Each row comes from the steps of one walk. Every step used is in the known rows, and no mark comes twice. Write the walk behind each row, first mark first.
(in the rows, 128 means zero)
Known rows:
M -> Y -> H -> B -> C: [118 107 104 134 127 108 143 118 171 115 115 113 115 143 162 119 131 136
 104 112 110 120 193 152 130 124 116 115 132 122 103 183 116 134 111 139
  97  78 132 148 145 124 119 118 139 132 173  89 139 126 105  95 162 156
 113 139 119 124]
H -> T: [123 123 130 129 131 125 126 138 132 122 132 121 135 125 148 132 129 108
 132 117 131 126 112 121 125 125 125 124 138 129 139 121 113 151 132 122
 112 133 116 143 121 135 125 130 127 113 131 112 127 124 136 127 154 149
 125 125 133 124]
C -> B -> H -> T: [109 114 113 118 140  96 126 112 145 115 126 112 127 128 160 131 126  93
 128 105 111 130 163 111 124 125 131 116 137 130 134 140 114 145 133 135
  94  93 104 161 127 133 122 138 109 112 126  95 133 125 144 124 179 148
 119 135 144 131]
M -> Y: [129 128 128 128 127 128 141 144 139 122 137 136 124 132 134 128 131 126
 119 123 141 129 146 124 133 136 135 125 126 127 123 115 118 126 121 132
 111 100 127 136 128 126 129 122 150 129 152 112 130 132 128 123 148 157
 126 126 134 128]
F -> T: [141 129 124 139 126 105 118 123 151 121 124 126 132 143 136 131 132 138
 134 116 130 134 106 111 126 126 131 126 131 139 140 115 115 116 135 116
 121 111 138 159 135 130 126 132 133 126 116 126 126 126  96 127 121 185
 128 118 130 130]
D -> V -> L -> F -> T: [166 164 135 154 121  69 131 170 177 115 106 125 138 146 144 131 129 115
 113 159 135 117 113  92 119 121 108 134 131 137 120 101 136 118 148 126
 114 164 146 139 116 127 129 132 173 113 106 124 130 118 119 129  87 131
 128 138 112 136]
L -> F -> T -> H: [141 142 129 149 122  56 131 144 162  99 114 131 130 134 156 142 139 122
 121 137 137 136 144 133 125 118 125 132 122 135 137 132 133 114 136 109
 121 142 139 157 122 131 125 133 130 126  66 131 133 125  86 110 120 226
 126 133 138 133]
V -> L -> C -> D: [113 186 124 142 123  85 153 110 175 119 104 131 118 144 122 131 134 160
 109 176 135 114 121  77 118 112 139 123 133 127  98 138 120 118 139 129
 113 132 123 121  92 127 134 122 155 122 153 129 129 125 172 121 137  99
 133 139 146 128]
B -> H: [132 117 111 117 138 111 125 115 125 136 124 113 119 128 132 132 131 118
 127 113 108 128 150 131 128 128 131 123 121 126 132 149 133 131 132 127
 111 106 122 145 125 130 127 129 115 123 121 130 132 124 114 130 131 139
 127 124 134 136]
H -> Y: [125 136 142 133 126 118 139 139 144 121 138 125 130 115 152 126 135  97
 129 134 127 141 128 122 127 131 128 127 130 137 117 117 129 135 125 127
 116 106 128 130 147 123 129 120 161 123 165 124 137 132 117 139 133 136
 122 134 126 132]
D -> C -> B -> F -> L -> V: [103 175 131 165 138  48 145 151 101 117 106 151 118 139 169 123 127 117
 126 134 142 125 140 103 113 127 136 140 130 126  88 104 164  95 151 144
 121 177 145  96 115 121 141 143 146 115 140 105 126 126 184 137 112   4
 116 162 117 120]
L -> V: [125 130 126 141 138 105 119 141 133 135 126 131 132 126 133 123 121 102
 135 134 146 131 138 119 124 128 132 133 126 120 122 104 141 113 147 135
 142 143 126 115 122 130 130 138 130 122 104 124 129 132 124 125 110  75
 126 145 113 133]
Y -> H -> T: [109 110 117 129 134 107 132 140 132 114 117 108 130 133 140 125 122 112
 133 117 120 120 135 140 126 118 112 126 134 122 137 132 108 154 129 123
  96 118 121 144 110 135 120 128 136 111 131 118 130 121 117 121 162 142
 126 133 128 126]
V -> L: [131 141 135 135 124 128 130 136 153 128 118 128 125 134 118 125 124 128
 117 159 125 113 127 108 126 121 122 129 130 132 117 126 124 128 131 129
 121 145 133 124 111 128 129 129 147 138 138 132 132 124 153 127 103 132
 136 143 129 127]
U -> D -> C -> L -> V: [ 84 172 109 157 138  93 111 151 147 131  98 125 120 139 148 121 130  79
 132  88 164 117  99  85 119 130 170 129 130 131 108 116 135 114 141 147
 122 189 152 122 136 132 137 141 149  99 136 106 123 130 148 153 134  55
 120 133 115 126]
U -> D -> C -> B: [ 76 174 113 140 139 114 121 131 154 118 104 132 121 137 140 124 136 110
 125  86 146 133 116 103 125 129 147 110 132 136 107 157 119 118 117 143
 112 150 130 124 136 124 132 131 146 122 150  88 128 133 158 151 178  95
 121 125 141 125]
D -> C -> L -> F -> T -> H: [127 161 121 157 118  36 133 158 162  92  92 129 126 140 185 140 140 131
 120 113 132 115 122 112 120 116 155 136 131 146 129 134 133 106 142 119
 108 186 162 158 136 135 131 143 122 118  91 119 133 120  95 133 131 212
 119 130 131 127]
L -> C -> D: [116 170 114 137 125  82 150 105 155 119 116 134 122 138 134 134 139 160
 119 148 141 130 126  96 120 118 149 120 131 123 107 142 122 115 135 126
 123 123 115 120 109 128 133 121 134 117 144 126 126 128 146 121 158  97
 124 123 145 130]
U -> D -> V -> L -> C: [122 194 118 151 132 112 140 151 192 136  93 127 121 144 131 126 127 108
 102 138 140 113  98  88 117 126 105 116 134 130  94 135 114 139 123 150
 104 145 124 124 120 126 140 118 190  99 144 116 128 123 187 137 127  20
 129 126 132 135]
U -> D -> V -> L: [112 167 125 134 135 138 118 155 168 138 101 129 127 136 106 123 126  76
 113 140 138 119 109  99 124 129 116 120 131 128 112 136 120 149 127 144
 104 141 139 124 121 125 134 118 189  95 143 113 127 123 172 125 116  52
 132 136 125 133]
Y -> M: [135 111 125 145 135 122 134 141 123 125 124 123 124 135 130 123 133 133
 118 131 119 136 134 139 127 125 120 135 126 131 111 145 137 123 132 129
 128 145 146 120 120 131 123 124 150 141 150 134 124 122 132 120 125 136
 126 127 125 119]
D -> V -> L -> F: [152 167 140 139 123  98 141 177 154 125 107 127 135 130 143 129 125 108
 109 174 133 109 136 111 118 125 106 135 129 123 105 115 151 129 139 137
 123 182 137 110 113 125 130 123 167 117 118 127 132 121 149 133  94  79
 129 151 110 133]
Y -> H -> B -> C -> L: [116 110  99 131 119  99 130 104 161 112  94 102 116 142 163 114 122 127
 112 109  90 100 169 143 121 117 135 128 141 131 106 180 123 139 127 141
 103 114 147 148 146 132 120 131 116 120 164 108 134 120 126  97 141 132
 112 151 107 117]
L -> C -> B -> F -> T -> H: [121 151 120 152 117  19 155 113 184  91 100 146 113 148 172 135 130 152
 101 129 121 145 151 124 115 118 108 130 138 143 103 121 109 116 140 123
 105  96 128 162 137 126 135 139 137 117  91 115 138 125 134  93 149 171
 123 133 157 125]
B -> F -> L -> C: [141 172 133 166 119  73 169 138 101 122 112 135 107 143 151 132 133 165
 109 142 130 117 115 121 112 126 120 140 129 128  95 118 147 115 134 127
 103 154 127 119 105 126 143 125 159 121 151 148 122 119 182 124 109  42
 125 137 139 117]
M -> Y -> H -> B -> C -> L: [115 102 100 131 117 100 145 123 170 106 103 110 112 148 166 115 125 128
 105 107 103 100 186 139 127 126 141 125 138 129  99 169 113 133 119 147
  88  89 152 158 149 129 121 126 138 120 189  91 135 124 126  88 165 162
 110 146 115 117]
T -> H -> Y: [115 130 137 132 126 100 144 146 156 110 128 137 127 107 160 134 133  84
 122 144 121 146 156 140 130 126 123 128 128 135 122 138 126 145 123 124
 114 100 128 136 149 124 130 120 147 107 122 121 143 132 113 125 143 162
 122 140 139 139]
Y -> H -> B -> C -> D -> V: [108 132  92 118 139  85 132 107 168 120  92 118 125 140 150 119 131 133
 109 145  98 126 181 134 124 113 122 116 136 120 100 208 133 150 135 140
 111  77 139 125 134 122 122 117 141  87 156  89 134 119 110  92 154  72
 110 143 103 133]
Y -> H: [119 119 114 127 133 110 135 132 126 119 112 114 124 134 118 120 124 128
 129 127 116 122 147 144 131 120 111 130 123 119 125 140 119 132 123 131
 113 114 135 131 111 129 122 126 133 126 126 135 132 123 104 119 138 124
 130 137 124 130]
V -> L -> C -> D -> U: [122 190 129 152 128  83 153 112 184 121 105 136 124 149 105 132 129 151
 110 191 128 104 118  61 127 109 145 113 138 132  95 134 113 128 165 136
 122 130 120 117  80 132 132 123 144 118 160 118 130 118 163 140 119  64
 132 135 151 136]
B -> H -> T: [125 113 114 123 140 106 124 122 128 130 129 102 125 127 154 136 131 103
 130 103 112 127 138 121 127 124 131 120 131 127 143 145 118 151 134 123
  95 107 109 163 121 134 125 133 117 106 123 116 132 120 116 131 157 154
 124 122 137 132]
L -> F -> T -> H -> Y: [139 154 142 152 118  48 143 156 175  89 124 125 131 121 180 139 147  87
 123 143 137 150 144 125 124 121 130 131 127 146 125 123 134 116 134 108
 108 126 140 159 141 126 127 126 161 113  97 125 142 128  76 122 125 227
 120 143 137 138]
C -> B -> F: [113 136 130 124 123  86 141 119 124 115 124 137 120 138 137 123 125 120
 115 135 122 138 159 134 120 130 126 136 135 134 102 111 135 124 142 132
 121 127 135 125 133 121 131 134 139 116 135 113 133 129 154 111 139 115
 125 145 138 116]
F -> B -> H -> T: [118 135 121 123 138  79 125 112 136 125 113 125 124 135 145 136 126  86
 132 103 109 124 141 123 133 130 131 119 141 131 146 147 126 144 132 124
  62  83 118 158 124 130 119 145  96 103 138 120 132 119  99 122 171 170
 119 128 150 129]
T -> H -> B: [112 115 133 126 131 103 131 115 162 118 118 133 135 117 144 131 128 102
 115 128 107 143 163 156 128 122 116 121 129 137 122 172 131 133 122 128
 103 104 133 132 141 126 127 127 127 132 117 110 135 129 132 102 142 192
 117 145 131 131]
F -> T -> H: [127 118 120 139 130  88 119 126 171 109 116 139 127 134 142 138 131 123
 125 128 124 137 132 129 132 120 123 126 127 135 144 135 110 133 132 114
 116  90 138 165 134 132 128 134 124 117  76 119 131 126  90 109 128 206
 128 125 140 134]
L -> F -> B: [137 164 146 142 117  68 140 133 127 109 114 141 127 135 132 133 131 108
 127 139 139 122 146 133 131 133 131 134 134 132 124 131 157 102 131 126
  97 157 136 114 114 123 121 141 116 133 129 140 132 127  95 123 130 154
 123 146 135 124]

Write each row's walk:
[137 162 138 164 121  67 171 121 120 123 114 130 119 140 156 130 134 151
 105 136 115 126 125 134 109 126 118 134 133 140  85 148 151 106 129 127
  81 139 129 112 116 123 140 123 175 132 173 129 122 119 187 115 115  64
 114 143 128 114]  H -> B -> F -> L -> C
[111 110 119 127 132 106 146 158 143 107 126 117 126 135 145 125 128 102
 125 115 131 121 148 133 133 126 117 122 132 120 132 116 100 147 121 130
  81  87 124 153 108 133 121 122 155 111 155 103 131 125 114 111 185 174
 124 133 136 126]  M -> Y -> H -> T
[114 149 120 116 136 105 130 133 138 128 116 142 136 129 119 130 131 113
 124 158 130 134 133 102 128 125 137 125 130 122 122 133 139 140 144 134
 127 107 137 112 118 123 131 119 150  83 132 111 126 125 133 121 144  75
 123 129 120 137]  C -> D -> V
[140 188 131 154 110  75 135 133 162 113  95 136 109 148 156 131 129 142
 107 163 131  94 157 117 125 120 121 131 142 125 107 157 150 119 132 131
 110 173 135 126 120 125 122 143 118 132 136 135 139 121 117 111 106 124
 127 160 133 116]  V -> L -> F -> B -> C
[101 130 103 134 136  83 134  91 168 117 101 117 121 147 122 121 131 136
 118 156  99 114 174 115 135 105 144 106 138 126 101 197 122 144 160 135
 124  86 134 131 107 130 116 119 115 104 171  89 134 116 100 110 134 103
 114 145 126 132]  Y -> H -> B -> C -> D -> U
[ 96 125  96 124 129  87 144 100 171 106 112 122 115 146 143 120 141 143
 109 133 115 127 196 130 131 117 144 112 130 119  98 193 120 130 122 134
  93  66 137 140 129 123 119 113 149 112 187  83 136 127 103  84 179 166
 112 145 125 127]  M -> Y -> H -> B -> C -> D
[121 113 135 147 136  97 149 160 153 105 122 132 122 112 157 130 140  90
 112 145 110 152 167 150 130 124 113 135 126 136 105 153 136 138 127 125
 115 110 145 129 141 128 125 116 168 124 150 125 140 126 119 116 138 178
 119 140 137 128]  T -> H -> Y -> M
[136 182 150 147 114  69 143 144 151 109 103 140 125 140 120 130 125 109
 118 163 133 105 141 118 127 126 120 134 136 132 112 126 152 103 135 129
  87 173 142 113 102 124 123 140 139 137 133 144 136 123 125 123 109 151
 130 160 138 120]  V -> L -> F -> B
[127 130 121 121 135  84 127 105 130 129 109 130 117 134 125 133 125 101
 128 113 106 125 154 132 137 134 131 122 133 126 136 160 137 122 131 130
  80  85 130 141 126 124 122 143 100 117 128 138 134 122  90 124 140 155
 123 131 144 133]  F -> B -> H
[131 118 136 162 128  44 151 159 154 100 125 133 114 136 168 134 143 100
 106 139 109 166 150 143 120 123 112 144 127 154  99 127 131 128 147 106
 105 106 166 157 139 127 129 121 197 106 134 130 139 119  87 104 118 226
 121 131 140 121]  B -> F -> T -> H -> Y -> M
[143 156 138 156 118  56 132 153 188  99 103 129 129 141 140 140 136 121
 112 163 132 122 143 114 123 111 116 134 124 137 125 130 128 109 138 113
 107 157 143 154 105 132 127 133 148 137  75 134 137 121 107 112  95 223
 133 152 141 133]  V -> L -> F -> T -> H
[122 189 133 164 126  46 172 121 109 120 105 147 111 153 113 136 139 156
 113 177 131 111 119  84 123 116 155 127 133 128  91 123 147 124 175 126
 112 137 130 110  69 128 140 116 151  94 168 131 119 114 172 135 113  18
 124 138 154 125]  B -> F -> L -> C -> D -> U
[127 125 124 143 123  58 130 130 146 113 116 140 118 141 147 138 134 125
 115 134 118 146 133 142 120 121 118 139 125 139 128 123 122 131 146 105
 110 106 146 164 134 128 133 133 141 102  82 126 133 121  91  98 114 211
 130 125 144 128]  B -> F -> T -> H
[ 71 158  99 131 149  93 117 125 158 121 107 107 116 136 166 132 139  84
 128  65 128 134 126  93 122 127 147 102 134 134 124 173 111 141 121 138
  78 131 111 154 137 132 128 133 130 100 145  77 131 125 147 155 203 120
 117 115 150 129]  U -> D -> C -> B -> H -> T
[128 184 131 143 127 105 129 177 162 126 102 124 127 136 122 128 134  77
 108 151 149 116 123 102 119 126 119 126 124 128 104 132 142 132 128 139
 106 197 137 115 114 125 133 115 198 100 128 120 128 123 166 135 108  66
 129 144 120 133]  U -> D -> V -> L -> F
[116 113 124 124 133 104 137 116 145 117 114 112 135 131 129 117 124 115
 124 119 105 132 154 159 127 120 113 121 128 131 115 170 129 123 122 131
  89 105 137 127 122 125 120 124 142 137 148 119 131 123 115 113 144 150
 119 144 112 127]  Y -> H -> B
[131 153 130 133 129  49 136 133 124 113 117 119 124 133 159 139 135  84
 132 112 125 121 153 130 127 129 132 126 136 130 138 150 146 126 137 121
  65 141 117 149 111 131 119 147 108 106 118 131 135 119  90 124 162 182
 118 139 145 128]  L -> F -> B -> H -> T
[136 164 142 138 106  66 141 138 128 103 101 138 124 140 137 127 128  95
 126 132 139 102 143 119 127 131 154 144 141 136 122 116 153 105 138 133
  89 178 158 125 120 128 123 146 113 119 137 141 129 125 123 118 141 164
 118 154 132 115]  C -> L -> F -> B
[103 148 123 128 135 104 134 129 147 112 111 141 127 132 159 125 128 141
 126 112 128 129 137 116 126 126 130 118 139 136 110 139 128 112 125 142
 122 140 129 116 140 124 130 137 116 137 145  95 134 130 144 147 164 105
 120 125 129 126]  D -> C -> B
[114 149 122 135 125 111 132 139 132 119 105 127 123 134 159 126 127 134
 126 104 122 107 106 108 122 128 156 133 137 137 118 129 128 124 135 138
 115 173 152 130 139 130 133 140 119 119 153 117 126 123 141 148 142 113
 122 119 119 121]  D -> C -> L
[144 164 127 162 126 103 157 130 121 122 108 135 116 137 145 133 132 163
 119 138 133 110 109 109 120 123 121 128 130 124 112 133 137 114 116 135
 107 138 117 120 106 130 138 123 139 132 154 143 121 123 185 138 127  43
 122 135 138 124]  F -> L -> C
[122 173 122 147 131  83 151 105 159 120 112 139 125 143 117 133 132 151
 123 167 132 117 121  78 130 116 157 112 136 129 105 135 119 129 165 134
 132 115 113 122  95 131 130 122 121 109 154 114 126 123 135 139 143  65
 125 118 150 139]  L -> C -> D -> U
[151 174 131 130 132  56 139 151 155 123  90 131 123 138 136 132 124  81
 108 159 110 106 162 116 127 129 109 129 133 127 114 151 161 123 143 142
  75 145 142 123 106 121 124 142 137 106 123 135 139 116 112 126 112 102
 123 152 128 140]  D -> V -> L -> F -> B -> H
[140 142 133 131 132 125 131 157 161 136 109 132 135 132 124 124 118 108
 111 166 118 112 122 106 125 126  99 129 135 126 114 115 131 148 135 142
 118 131 138 116 124 125 132 127 161 110 132 119 131 121 158 126 106  71
 130 140 113 138]  D -> V -> L
[ 89 169 116 143 138 120 121 137 137 134 113 128 118 136 138 130 140 115
 129  91 148 133  94 110 127 131 141 114 126 133 117 156 124 125 119 133
 116 166 133 124 135 127 134 121 151 117 148 109 125 128 131 157 152  97
 126 109 133 126]  U -> D -> C
[116 152 134 156 132  65 141 140 101 117 117 150 119 140 140 121 123  95
 125 154 144 127 160 113 119 126 132 145 129 121  94  86 164 105 150 139
 119 150 143 108 111 124 138 141 149 115 127 118 123 129 192 110 100  21
 121 180 122 118]  C -> B -> F -> L -> V
[141 172 123 149 113  75 132 122 144 112 106 139 112 141 163 132 134 140
 117 136 136 110 159 137 126 128 127 130 138 124 117 159 153 119 129 129
 121 160 129 128 136 123 121 144 101 125 131 132 135 125  90 109 129 131
 118 144 133 117]  L -> F -> B -> C
[132 111 134 159 135  76 140 150 182  98 119 131 124 129 166 134 144  98
 117 136 113 158 143 135 128 121 117 132 129 149 115 139 124 130 134 114
 108  87 157 162 142 130 123 121 179 121 133 121 139 123  84 112 133 233
 120 131 137 130]  F -> T -> H -> Y -> M
[141 138 117 154 117  54 125 119 192 100 106 121 125 138 190 138 143 142
 107 129 117 133 167 139 118 113 119 122 132 140 119 190 133 119 130 113
 118 127 131 167 146 129 123 132 117 135  92 104 139 124  83  94 120 224
 112 139 124 128]  L -> F -> T -> H -> B -> C
[133 155 112 150 136  79 153 105 132 115  97 122 109 138 155 131 130 148
 115 123 108 113 157 103 124 124 127 119 130 124 105 149 135 113 120 146
  93 101 109 138 111 128 134 134 118 136 147 125 128 123 194 132 149  52
 116 146 149 129]  F -> L -> C -> B -> H
[138 149 133 136 109  89 136 146 123 110 119 115 127 134 143 127 134 114
 123 132 138 108 138 115 120 127 156 143 131 134 119 107 144 112 138 130
 118 201 146 129 125 133 128 132 132 123 125 140 128 125 137 127 118 150
 122 144 123 120]  C -> L -> F
[137 152 143 152 107  39 142 160 176  84 111 123 129 125 181 136 140  74
 122 138 130 132 142 112 123 121 152 139 134 151 125 107 131 120 140 116
  95 145 154 166 145 131 129 130 159 107 109 126 141 127  92 117 126 232
 116 149 134 132]  C -> L -> F -> T -> H -> Y
[125 152 111 151 120  83 114 117 153 119  93 143 112 145 163 121 113 104
 127 124 135  97 152 107 126 129 152 140 148 122 114 117 141 123 149 148
 123 138 145 131 149 131 126 160  85 105 130 119 131 127 114 102 124  67
 117 157 116 123]  F -> B -> C -> L -> V
[121 170 105 131 128 111 126 125 171 131  97 136 118 143 142 129 130 142
 102 180 118 106 146  85 122 115 129 122 137 116 103 154 132 160 144 138
 138 117 135 125 121 124 131 122 142  86 148 103 132 118 150 109 115  46
 126 140 121 134]  B -> C -> D -> V -> L
[117 116 109 112 139 100 126 103 140 118 119 119 121 130 138 128 126 107
 125 112 106 131 179 121 130 128 131 119 127 128 123 149 128 125 131 141
 109  91 120 147 132 126 126 136 107 127 120 111 136 128 137 125 155 128
 122 141 141 132]  C -> B -> H
[134 187 113 136 121  77 134 146 165 120  97 130 119 142 153 132 139 140
 100 190 133 104 157  89 118 113 132 129 132 116  95 156 153 139 149 134
 139 172 135 116 115 124 129 119 151  92 136 111 135 118 146 111 107  59
 124 152 115 133]  B -> C -> D -> V -> L -> F
